Every row comes from one small tree of marks. Brackets hold a mark, then the marks that hang from it, in the order of their numbers. Every link used is in the known rows. Which tree was each row made from?
In the rows, 128 means zero.
Known rows
[J281 J902]: [136 116 115 153 183 118 114 163 133 197 132 123 118 122 173 106 116 165
 129 134 135 163 168 122 161]
[J60 J219]: [152 124 133 139 179 120 122 133 102 166 137 140 134 121 164  99 110 172
 152 123  99 177 142 120 169]
[J490 J219 [J281 J902]]: [150  97 135 125 176 133  91 148 142 213 137 143 147  89 165 102 122 187
 173 145 142 170 157 132 176]
[J902 J281 J789]: [164 108 114 143 156 145  89 158 143 151 159 101 144 148 171 125 157 153
 164 130 135 141 155 109 115]
[J219 [J74 J281]]: [139 125 124 143 180 118 100 145 154 217 132 153 162 115 144 110 118 158
 149 137 134 149 129 141 147]
[J789 [J902 J281]]: [163 100 137 144 177 130  92 160 158 170 161 112 135 113 152 129 125 164
 149 116 157 164 165 122 113]
[J490 J219]: [147 103 145 113 145 114 103 137 134 169 134 150 161 105 149 115 138 181
 174 125 131 150 147 118 150]
[J219 [J490 J134 [J281 [J902 J789]]]]: [164 139 153 113 212 156 133 138 152 201 131 117 157 103 164 130  92 150
 141 163 143 153 134 128 155]
[J219 [J74 J281] [J490 J134]]: [142 153 149 109 199 129 136 127 159 219 121 156 178 100 140 144  93 144
 153 160 150 134 118 136 141]
[J74 [J219 [J490 J134 [J281 J902]]]]: [172 142 169 106 182 138 132 124 120 193 130 110 154  93 151 139  81 152
 149 152 132 161 155 129 175]
[J281 [J902 J789]]: [142 102 117 155 178 139 116 175 138 186 138 109 117 130 182 107 130 156
 128 133 124 162 168 111 152]
[J789 J902]: [162 100 155 141 185 129 105 158 158 177 146 120 141 103 144 115 110 165
 127 109 138 170 152 128 130]
[J134 J74]: [117 117 138 132 151 102  93 146 135 189 143 143 155 133 163  98 139 168
 151 116 122 159 136 122 176]
[J134 [J74 [J219 J490] J281]]: [138 125 143 125 153 105 106 130 107 203 133 135 173 110 160 136 115 150
 142 136 125 181 145 126 158]
[J219 J490]: [139 133 145 121 177 123 135 138 133 164 129 138 154 124 150 137 105 153
 123 142 123 137 127 122 139]
[J60 [J219 [J490 [J134 J74] J281]]]: [147 142 161 107 199 133 131 115 112 188 137 148 158 105 167 113  92 165
 166 145 112 178 122 123 186]
[J490 J134 J219 [J281 J902]]: [173 120 152 101 193 140  99 127 156 226 132 135 164  73 160 103 114 183
 197 152 163 171 156 136 179]
[J490 J134 [J281 [J902 J789]]]: [184 129 142 127 216 160 102 141 164 221 137 103 152  99 167  95 107 160
 161 151 148 171 146 138 169]
[J134 [J74 [J219 [J490 [J281 J902]]]]]: [118 119 159 120 153 119 109 144 112 199 143 132 146 115 171 124 110 158
 146 138 118 169 154 119 197]
[J60 [J219 J490]]: [140 132 143 126 184 126 146 130  96 157 133 147 137 120 165 124  97 162
 139 137  97 166 132 113 160]
[J74 [J219 J490] [J281 [J902 J789]]]: [169 119 127 145 178 138 133 147 103 203 125 104 146 101 172 154  99 136
 120 158 127 184 174 119 130]

Write each row's tree
[146 148 147 106 189 116 130 120 140 200 125 140 181 106 154 137 106 148
 146 149 148 157 124 128 144] => [J219 [J490 [J134 [J74 J281]]]]
[117 122 128 141 189 140 137 164 147 217 127 148 144 117 165 144 106 139
 129 162 133 143 138 121 141] => [J219 [J74 [J281 [J902 J789]]] J490]
[170 141 151 111 170 109 101 113 131 215 131 123 182  96 153 115 118 157
 173 131 147 180 147 136 166] => [J490 [J134 [J74 J219 J281]]]
[166 134 168 112 166 135 121 125 113 173 135 119 160 106 143 138  89 155
 136 142 114 155 141 130 165] => [J74 [J219 [J490 J281]]]
[129 118 113 155 186 119 105 161 150 234 129 149 141 112 160 111 115 158
 145 144 141 157 150 136 157] => [J219 [J74 [J281 J902]]]
[135 104 138 119 151 116  99 141 146 205 131 170 170  97 146 120 135 175
 183 135 139 148 142 127 150] => [J490 [J219 [J74 J281]]]
[141 127 173  85 155 123 114 127 162 196 131 161 172  89 139 118 130 177
 212 133 151 128 138 120 172] => [J490 J134 [J219 J74]]
[142 129 137 130 202 138 123 147 137 197 132 133 144 111 162 128  92 156
 123 157 132 155 136 132 159] => [J219 [J490 [J281 J902]]]
[148 123 146 104 174 120 111 133 160 231 124 159 170  77 153 122 123 172
 205 148 165 152 153 127 160] => [J490 J134 [J219 [J74 [J281 J902]]]]
[169 148 176  97 163 125 139 116 114 165 127 115 162 104 139 147  90 149
 148 139 124 146 147 120 158] => [J74 [J219 [J490 J134]]]
[143 115 157  97 177 129  88 133 154 239 138 146 167  77 171  99 127 185
 208 146 162 177 155 130 202] => [J490 [J134 J74] J219 [J281 J902]]
[180 143 134 127 191 122 137 126 110 218 117 110 158  82 161 153  81 141
 135 163 149 184 171 132 140] => [J74 [J219 [J490 J134]] [J281 J902]]
[125 132 158 122 191 141 134 134 117 187 139 165 141 113 158 117  88 163
 158 147  98 154 118 124 190] => [J60 [J219 J74 [J490 J281]]]
[117 124 166 113 136 108 116 137 108 175 141 134 156 124 160 131 119 156
 148 125 112 158 146 113 182] => [J134 [J74 [J219 J490]]]
[165 146 157 110 209 141 138 112 114 181 134 140 155 100 159 116  83 162
 159 150 114 174 123 128 173] => [J60 [J219 [J490 J134 J281]]]
[124 134 138 127 186 125 130 143 147 209 126 161 165 114 143 143 101 146
 135 154 134 135 117 133 139] => [J219 [J74 J281] J490]
[116 129 149 131 197 143 139 146 116 198 137 161 124 112 171 118  85 163
 153 153 102 160 133 120 196] => [J60 [J219 J74 [J490 [J281 J902]]]]
[158 128 155  95 168 121 108 121 162 219 124 161 187  79 140 122 127 173
 208 142 161 146 138 131 154] => [J490 J134 [J219 [J74 J281]]]
[139 105 127 147 153 116  95 153 111 218 139 118 149 113 181 117 131 152
 144 133 125 195 172 119 167] => [J134 [J74 J219 [J281 [J902 J789]]]]
[138 153 176  96 200 145 128 128 170 210 133 153 171 103 136 129  87 155
 164 158 139 121 107 137 177] => [J219 J74 [J490 J134 J281]]
[136 112 126 145 156 102  95 145 108 226 136 127 150 108 176 114 123 158
 146 134 131 196 171 127 175] => [J134 [J74 J219 [J281 J902]]]
[154 121 149  94 160 104  95 115 144 217 128 153 194  82 156 114 141 176
 204 134 161 172 143 127 156] => [J490 [J134 [J74 J281]] J219]
[127 146 164 108 189 132 152 127 120 178 131 161 144 110 157 126  90 158
 169 143 108 146 124 114 183] => [J60 [J219 J74 [J490 J134]]]
[157 142 150 119 216 139 143 125 112 194 131 138 139  99 171 118  81 162
 154 155 119 180 138 124 178] => [J60 [J219 [J490 J134 [J281 J902]]]]
